Every row comes from one small tree of marks. The marks that hang from a mark follow it in brackets, in alphabetical order. Every link used is in the known rows. Which tree was each row made from?
Known rows
regi{dusev lafa{vomab{liri}}}: [ -2.6  -1.8  -1.9  28.0 -14.4  19.2  -1.2 -12.3  -8.8 -19.8   7.1  10.3
  11.0 -12.8 -16.2 -18.0  13.7  -5.1 -23.0  14.9]
mifu{vomab}: [ 17.3 -12.7   1.1   6.1  -8.1  25.0   2.2  -0.4  -2.0  -9.0   8.5   9.3
   3.2   4.4  -5.1 -12.3   3.3  -6.2  -2.7   7.7]
lipe{vomab}: [ -1.7 -13.2  -1.0  13.1 -11.2  30.1   4.2  -7.2  -2.7  -8.7   4.0   5.4
   9.3   5.5  -5.3 -13.5   3.1  -3.4  -4.6   6.7]
regi{dusev lafa{vomab{liri napip tutunek{nolaf}}}}: [ -1.5  -8.2   1.5  35.2 -15.5  33.1   4.0  -5.3  -9.9 -16.5   5.6   4.8
  13.6 -12.2 -17.8 -24.4   9.7  -5.3 -20.3  12.7]
tutunek{nolaf}: [ -3.5  -9.8   9.2  -1.4 -14.4 -13.0  -5.1  15.8  -0.8 -19.4  -8.3   4.8
  10.0  -6.4  -3.5  -8.3  -4.8  -5.1  -1.0   6.8]
nolaf{liri{vomab{napip}} tutunek}: [ -5.1 -18.6  -3.3  11.0  -5.0   6.0  -4.0 -11.1  -6.2  -9.5 -14.1  15.3
   5.3   7.7   2.7 -19.4  22.6 -11.4  -8.6   3.0]
lafa{vomab{dusev liri napip tutunek{nolaf}}}: [ 29.0 -20.4   7.9  25.7 -11.4  75.7  10.6  -7.7  -6.8  -8.5  -9.1  -2.7
  11.5  -3.9 -12.5 -27.0  20.9  -3.3 -16.1  -2.1]
regi{dusev lafa{vomab{liri napip tutunek}}}: [  3.8  -8.4  -3.5  36.7 -11.4  41.7   6.7 -13.7 -11.6 -12.7   6.8   4.8
  12.6  -8.7 -18.3 -23.8  11.1  -4.2 -20.4  12.7]
lipe{vomab{liri}}: [ -0.8 -19.4   2.1  16.8 -12.3  32.4   1.8 -21.0  -4.7  -9.9  -0.6   0.3
  10.5   2.5  -4.7 -16.9  12.2  -4.5 -15.1   4.5]
vomab{dusev liri tutunek{nolaf}}: [ 25.0 -16.6  10.0   6.6 -10.5  59.5   4.3  -1.6 -12.8  -2.3 -33.7  -5.6
  14.2  -3.3  -7.5 -19.9   7.4  -9.7 -21.0  -5.6]
tutunek{nolaf{liri{vomab{dusev}}}}: [ -3.7  -7.3  11.7  -2.2 -16.8 -18.5  -3.2  15.0  -1.6 -19.2 -22.0  11.4
   9.2  -2.7  -0.6 -13.6  19.8  -9.1 -15.9   0.5]
nolaf{liri tutunek}: [-14.9 -12.9  -4.3   3.6  -2.9  11.3 -11.0  -8.6  -9.4 -12.4 -22.2  17.1
   6.6   1.1   2.3 -12.9   9.1 -10.5  -6.7   2.5]
mifu{vomab{dusev napip}}: [ 31.8 -24.1  -2.5  15.0  -5.9  49.8  11.6   5.8  -4.3  -2.3  -3.3   1.6
   2.1  10.1 -10.5 -19.8  11.6  -3.4  -9.7   7.4]
nolaf{liri{vomab} tutunek}: [ -6.0 -10.8  -1.5   3.5  -6.4   5.6  -8.2 -11.6  -6.4  -9.9 -15.4  19.6
   6.0   5.0   4.3 -15.7  22.0 -14.1  -9.6   1.2]
regi{lafa{vomab}}: [  2.8  -0.6  -0.6  16.6 -11.4   3.6   6.4 -18.2  -5.8 -16.4  18.0  12.1
   7.4  -7.8 -12.0 -13.6   4.8  -2.6  -0.7  14.9]
vomab{dusev tutunek}: [ 31.7  -9.4  -2.1   3.9  -2.8  69.3  11.5   2.6 -13.2   5.4 -25.5   0.4
  11.1   6.0  -8.8 -15.0  -1.3  -6.9  -8.5  -2.8]
liri{vomab{dusev napip tutunek}}: [ 39.4 -16.9  -0.6  12.5  -6.3  49.6  17.4  -1.3  -7.3   5.7 -11.4  -1.3
   8.9  13.1  -7.1 -21.8  16.1  -6.9  -9.3  -0.3]

Which tree is each row?
[ 32.8 -16.5   5.6  10.3 -11.3  38.3  14.1   9.3  -4.9   0.7 -13.0  -1.0
  10.4   8.6  -6.7 -22.2  14.3  -8.1  -8.9  -0.1] => liri{vomab{dusev napip tutunek{nolaf}}}
[ -5.6  -6.6   8.3   1.2  -9.8  11.6  -0.5   7.4  -7.8 -12.1 -19.7   8.5
  12.9  -3.6  -1.4 -12.6  -3.5  -8.2  -4.2  -2.5] => vomab{tutunek{nolaf{liri}}}
[ 33.3 -27.8   7.2  19.1  -9.9  69.9  10.9  -0.2  -8.3  -0.3 -12.5  -4.4
   7.4   4.5  -9.8 -26.5  13.2  -8.2 -17.6   0.3] => mifu{vomab{dusev liri napip tutunek{nolaf}}}
[-11.9  -2.3  -0.3  31.3 -14.6  20.4   4.0   4.8  -9.1 -18.7   2.5  12.6
  12.6 -10.6 -16.2 -22.2  10.0  -4.7 -16.9  12.2] => regi{dusev lafa{vomab{napip tutunek{nolaf{liri}}}}}
[ 12.8 -13.7   0.6   9.5  -6.3  19.6  10.4  -3.1  -8.0  -4.4 -24.2   8.0
   8.3   9.8  -2.2 -20.1  25.5  -7.1 -17.0  -3.4] => nolaf{liri{vomab{dusev napip tutunek}}}
[ 18.8   0.0  -1.3  17.5  -9.3  46.0  13.9 -16.4 -11.4  -5.2   5.3   9.4
   9.3  -4.4 -14.9 -18.3   6.0  -4.8  -5.0   8.7] => regi{lafa{vomab{dusev tutunek}}}
[  1.4  -4.9   3.3   2.6  -7.9   0.0   3.1  -8.2  -6.3  -9.8 -14.6  14.4
   9.1   5.0   1.8 -14.1  19.2  -9.3 -11.8  -3.5] => nolaf{liri{vomab{tutunek}}}
[ 25.0 -32.1  -1.3  18.4  -4.9  38.2   8.7 -10.4  -9.9  -5.1 -26.7 -11.5
   8.0   4.4  -9.9 -21.2  17.8  -1.0 -23.0   3.3] => vomab{dusev liri napip}
[  4.6 -11.2  -2.4   2.8  -6.1  25.1  -4.8  -7.1  -8.9  -5.7 -25.5  17.8
   5.8   7.2   1.8 -18.1  27.5 -14.5 -16.0  -0.8] => nolaf{liri{vomab{dusev}} tutunek}
[ -3.3 -13.7  10.1   3.6 -15.9 -18.4  -0.1  15.7  -1.3 -18.7 -20.9   7.9
   8.6  -0.3  -1.8 -16.6  20.8  -6.8 -15.0   1.9] => tutunek{nolaf{liri{vomab{dusev napip}}}}
[ -2.8   5.1   1.0  24.2 -15.9  30.6   1.9   5.3  -8.7 -16.1   8.4  13.1
  13.5 -12.7 -16.9 -18.0   1.8  -7.1 -12.6  12.8] => regi{dusev lafa{vomab{tutunek{nolaf}}}}
[ 15.0  -9.2  11.4  16.8 -13.8  50.8   1.2 -14.0  -4.4 -15.2   2.4   5.2
  12.6  -9.6  -7.3 -19.4  13.0  -5.9  -8.9  -1.9] => lafa{vomab{liri tutunek{nolaf}}}
[ 38.9 -22.3  -2.3  16.7  -3.6  78.3  16.4   3.3  -8.4   5.9  -5.5   0.6
   5.0  11.9 -10.9 -22.8   6.9  -5.7  -7.2   2.5] => mifu{vomab{dusev napip tutunek}}
[ 38.2  -6.6   1.8   3.1  -7.8  49.4  12.7  -1.9  -7.9   4.7 -12.7   4.4
   9.6   9.8  -5.1 -17.2  14.3 -10.3 -10.6  -2.6] => liri{vomab{dusev tutunek}}
